What can hang from each mark
A: E
J: T U
T: J
D: H V
H: D P
U: J V
B: E P
P: B
V: D U
E: A

Each row was made from one small tree. The marks that hang from a mark follow it in brackets, in alphabetical order. Every link used is in the known rows. Write each row's tree.
Known rows
H(D(V(U(J))) P(B)): [-33.2 -27.5  23.1   3.8 -36.5  29.9   6.4  13.2  12.9   4.8 -39.5  13.3
  -9.5 -19.4 -12.9  -7.9 -16.7  41.4 -13.0  17.4 -22.2  21.6 -32.5  -0.3
   1.4]
A(E): [ -5.4 -16.7  47.7 -56.9   2.4  -1.2   6.6  11.1  -3.7   8.2  -7.2   5.3
 -34.6  27.6  -6.3  -4.6  -2.2  18.2 -33.4  32.8 -14.7  -6.2 -16.8 -21.2
 -14.5]
B(E(A) P): [-18.3 -26.7  27.6 -32.9 -10.5  -5.5  30.7  17.2  17.6  17.7 -16.3   0.7
 -39.1  52.7 -17.7 -15.7   2.0   1.6  22.9   4.7  -2.2 -13.6 -62.8  -3.9
  23.4]
D(H(P(B)) V): [ -1.5  -3.0  20.8 -10.6  -3.6  12.8  14.5  18.5  -5.7   6.1 -40.3  18.8
   9.8 -27.4  15.9  -4.6 -10.5  34.9 -14.4  36.9 -24.4  18.5 -43.5   2.6
 -21.6]
V(D(H(P)) U(J)): [ -9.3 -14.5   1.2  16.8 -36.3  15.4 -25.2  28.4   4.5   3.8 -19.5  24.6
  25.2  21.2  -7.6 -28.8 -22.4  15.9   4.9  20.5   4.6  39.3 -38.0   8.4
 -13.7]
J(U(V(D))): [ -4.8 -29.7  23.3   5.3 -18.2  11.6 -23.6   6.2  -6.2   5.2 -12.7   3.5
 -18.5  33.3 -14.8 -14.6 -15.0  26.4 -24.9   1.1   3.2  34.0 -12.6  14.9
  -7.9]
U(J(T) V(D)): [  1.1 -33.0  20.1  30.4  -5.9  -5.5 -23.7  -0.9   0.7 -19.0 -13.1  24.9
 -14.3  41.6 -32.8 -18.0   3.0   6.7 -50.6 -13.4  -6.0  13.9 -17.5 -16.3
   7.9]
V(U): [ -7.4 -18.2  38.6 -34.5 -16.8  29.8 -13.3  21.6   0.8   7.2  -3.1  11.9
 -10.3  37.8 -12.0 -13.9 -23.0  22.7   2.9  32.9   1.2  11.6 -32.9   3.7
 -20.6]
V(D(H)): [  7.9  -2.5  14.2  -8.8 -16.9  -2.6  -9.2   8.3   3.0  17.4 -19.4  12.6
   3.2  16.8   9.9 -21.2  -2.3  24.1 -10.6  30.0  -0.1  16.9 -39.8  10.5
 -24.0]
T(J(U(V))): [  6.7 -29.7  34.5  -6.4 -16.4  20.6 -16.0 -15.6 -16.0   4.0   1.8   2.3
 -26.7  37.1 -20.8 -15.4 -29.8  40.8 -16.9   6.0  -6.8  -1.8 -20.7   4.5
   2.8]
D(V(U(J(T)))): [  5.2  -9.2  35.6  -8.9  -2.1  24.5 -31.9  16.5 -10.2  -3.0  -6.1  15.6
  -7.2  18.9 -10.9 -22.8 -18.1  20.5 -10.9  23.9 -18.1  22.9 -28.7  -2.0
 -16.8]
T(J(U(V(D(H(P(B))))))): [  0.3 -24.7  14.9  20.7 -16.4   8.9 -12.8  -5.5  -3.6  12.1 -14.6   6.4
 -10.0   9.0 -15.5 -14.7 -25.0  41.6 -12.5  10.9  -5.5  17.7 -20.4  12.8
   0.4]
V(D U): [ -8.3  -8.8  23.4 -11.5 -17.6  15.7 -33.2  22.9  17.2  20.4  -6.6   9.2
  -2.8  33.6 -13.6 -29.2 -14.1  20.4  11.2  33.7   7.4  31.4 -33.4  12.3
 -21.3]
J(T U): [  5.7 -16.0  39.0 -18.1 -25.0  18.0 -31.0   1.8 -18.2  15.4   6.4 -11.2
 -21.4  12.2 -12.0  -1.6  -6.5  19.9  -8.8  -7.4  -8.3  26.0  -8.8  30.3
 -15.9]
D(H(P(B)) V(U)): [ -8.3  -6.0  19.5  -6.6  -7.7  21.2   2.6  35.9  -0.7  11.1 -27.6  24.3
  18.2 -25.1  11.5 -13.1 -22.3  31.8   0.2  45.3 -17.2  36.7 -37.9   5.7
 -25.6]
H(D P(B(E))): [-37.3 -38.5  17.9 -15.7 -40.7  17.1  31.5   1.1  20.7  16.4 -40.7   7.5
 -30.9  -6.8 -20.2  -4.0  -0.1  41.4 -10.4   2.0 -20.0  -1.4 -39.5  -2.0
  16.3]
J(T U(V(D(H)))): [  4.9 -25.1  18.5  17.5 -20.5  -0.9 -31.3   6.8 -13.8  13.3   8.0   9.9
  -7.7   7.1 -10.9 -13.3  -6.0  16.0 -26.3 -10.2  -1.3  50.1   0.8  20.1
  -7.9]
V(D(H) U(J)): [  4.5 -11.0   5.8  19.1 -23.5   7.2 -28.5  28.4   0.0   5.8 -11.4  21.1
  16.8  31.3   1.0 -33.8 -21.8  14.5  -6.2  31.8   8.7  38.0 -32.1   7.0
 -23.4]
J(T U(V(D(H(P))))): [ -6.3 -29.0  14.6  17.8 -29.7   6.1 -28.7   8.5 -10.9  13.6   1.4  12.1
   0.0  -0.9 -16.5  -9.9  -8.3  17.1 -18.2 -19.7  -4.1  51.9  -5.2  22.3
   0.4]
U(J(T) V): [  1.6 -39.2  33.1  11.2  -7.8   5.5  -8.6  -3.4 -11.5 -29.4 -11.5  25.7
 -19.4  44.3 -31.6  -7.2  -3.9   9.2 -60.0 -14.0 -10.6  -2.5 -17.9 -24.6
  10.5]
P(B(E(A))): [-16.0  -9.9  39.7  -9.5  13.0 -11.9  26.6  21.3  24.6   3.6 -25.5   8.7
 -31.5  29.9 -11.9  -4.8  -0.8  22.9 -11.1  28.1  -7.9 -13.7 -42.1  -0.2
 -12.2]

Write each row's tree
[  0.4 -20.1  35.1  -8.2 -20.6  24.3 -26.7  18.5  -6.6  -7.0   1.1  14.0
  -8.0  37.1 -21.8 -14.2 -17.0  10.8 -11.5  14.1  -3.1  14.6 -25.0   0.3
 -13.9]	V(U(J(T)))
[ 15.8  -4.2  20.7   2.2  -8.9  12.6 -19.1  26.4 -22.5  -0.6  -2.7  26.8
  14.5   0.1  13.3 -25.1 -23.8  18.2 -14.1  31.9 -15.7  34.7 -28.4  -1.7
 -26.9]	D(H V(U(J(T))))
[ -2.7 -32.5   7.3  35.8 -19.7  -5.6 -14.7   4.6  -3.1 -16.8 -18.0  35.1
   7.1  21.4 -23.4 -15.7  -1.8   7.8 -46.3 -16.2  -8.6  23.3 -23.1 -15.4
  11.0]	U(J(T) V(D(H(P))))
[-34.5 -23.2  26.4 -27.4 -52.6  41.6   0.8   6.4   4.9  15.0 -20.7  17.9
  -5.0 -14.3  -9.7 -14.5 -22.0  41.5   5.2   8.6 -18.6  23.4 -38.7   1.4
   8.1]	H(D(V(U)) P)
[-11.5 -30.2  12.2  20.9 -18.6   5.2 -10.9  16.5  -0.3   7.6 -26.9   8.4
  -5.6   7.3  -8.6  -6.3 -15.0  29.2 -25.5   6.0   0.3  41.9 -14.3  18.0
  -9.9]	J(U(V(D(H(P(B))))))
[ -6.5 -12.6   3.7  33.0 -24.8   4.6 -28.3  33.3  11.4  10.1 -16.8  22.0
  18.7   1.2 -11.9 -22.0 -12.0  12.3  -0.3  19.6   0.2  47.6 -26.3  14.0
 -17.1]	V(D(H(P(B))) U(J(T)))
[-43.7 -18.3  25.7  -7.5 -29.0   9.1  30.9   9.7  24.1  11.9 -35.3  18.2
 -18.8 -19.5 -10.4  -8.4  -7.4  40.6  -3.3   5.9 -24.9   5.8 -45.2  -2.1
  14.7]	H(D(V) P(B(E(A))))
[-25.2  -4.7   7.3  14.9 -18.9  -4.7  -3.1  45.3  28.8  21.8 -13.3  27.2
  17.8   8.3  -4.9 -26.6 -19.6  16.9  25.1  31.3   8.1  41.4 -42.7  13.7
 -15.0]	V(D(H(P(B(E(A))))) U)
[ -5.8 -35.9   5.9  31.1 -19.0   0.6  -4.6   7.6  -1.7 -22.1 -32.7  34.8
   7.4  34.7 -16.7 -18.3  -9.9  14.6 -47.2  -3.9  -1.7  14.3 -31.7 -20.3
   9.0]	U(J V(D(H(P))))
[-19.5  -2.1  18.0   0.5  -4.7   6.8  13.0  45.7   7.8   9.0 -19.0  32.0
  16.1 -18.0   8.9 -18.3 -26.3  25.1  10.7  36.8 -14.4  34.7 -45.4   2.4
 -16.1]	D(H(P(B(E(A)))) V(U))
[  9.8  -1.3  24.2 -17.7  -7.4  17.0  -9.3  28.4 -15.2   8.9  -7.1  24.8
  12.7  -0.3  21.9 -25.0 -28.1  27.6  -5.2  48.5 -12.0  32.7 -34.8   1.6
 -32.8]	D(H V(U))
[  0.3 -32.9  37.4  -2.0 -18.2  12.6 -24.4   2.0 -17.8   3.5   7.8   5.4
 -23.7  17.6 -21.2  -0.7  -8.9  17.9 -29.7 -16.4  -7.0  30.7  -0.4  14.9
  -3.0]	J(T U(V))
[ -8.6 -21.1  31.1  -8.8 -35.9  22.0 -14.7   3.8  -6.4   7.9  -2.5  14.7
 -15.5   3.1  -4.9 -22.5 -16.6  32.2 -18.6  11.2 -16.2  22.5 -23.0  -2.4
  -2.9]	H(D(V(U(J(T)))))
[  6.0 -24.9  25.2   4.5 -13.7  14.0 -26.7 -15.7  -8.0  11.6   0.7   0.8
 -22.9  34.0 -21.9 -21.8 -25.8  39.0 -12.1   6.3  -4.4   9.5 -20.6   9.3
   2.9]	T(J(U(V(D))))
[ -2.6 -10.5  13.0  -2.9 -24.1  28.5  -9.1  28.4 -17.4  -4.9 -22.7  30.0
  24.4  -4.5   7.7 -22.0 -30.1  25.1  -3.1  26.9 -16.2  33.1 -41.2  -2.4
 -15.2]	D(H(P) V(U(J)))
[ -6.9 -14.1  20.9 -17.6 -20.4   9.3  23.8  16.2  -1.2   5.9 -39.0  15.4
   6.4  -7.4   7.1   5.0  -7.6  29.7 -15.9  28.2 -12.0   3.3 -40.5   5.8
 -18.9]	D(H(P(B)))
[-32.1 -20.8  27.6 -13.6 -32.9  24.8  20.5   0.8  14.0  13.2 -44.0   8.7
 -17.1 -28.8  -4.9  -0.6  -5.1  47.2 -15.4  15.7 -26.5   9.1 -37.1   3.6
   2.2]	H(D(V) P(B))
[  3.4 -32.9   9.0  30.9  -9.7  -6.9  -5.5   6.9  -5.5 -21.7 -25.7  33.1
   1.5  44.6 -10.9 -21.7  -8.1  14.0 -55.0   6.5  -0.8  13.3 -28.0 -22.9
   0.4]	U(J V(D(H)))
[-13.2 -28.3  12.7  15.1  -5.1  -4.7   9.0  12.8  13.7   1.3 -32.9  29.4
  -1.3  11.7 -11.4  -9.6  -3.3  22.7 -36.2  18.2  -3.1  21.3 -29.6  -9.9
  -3.4]	U(V(D(H(P(B)))))
[ -2.4  -8.3  15.5  14.9  -9.6  15.4  -8.9  33.0  -8.1  -0.9 -23.8  25.6
  18.4 -23.5   4.9 -12.4 -20.1  22.1  -9.4  30.0 -21.0  39.1 -30.5   2.5
 -20.2]	D(H(P(B)) V(U(J(T))))
[ -4.7 -10.4  13.9  11.4  -8.7  19.5  -1.8  33.9  -6.1  -4.0 -33.7  26.1
  19.4 -14.9   8.4 -14.2 -25.7  29.0 -11.1  37.9 -17.9  33.6 -37.7  -0.3
 -21.9]	D(H(P(B)) V(U(J)))
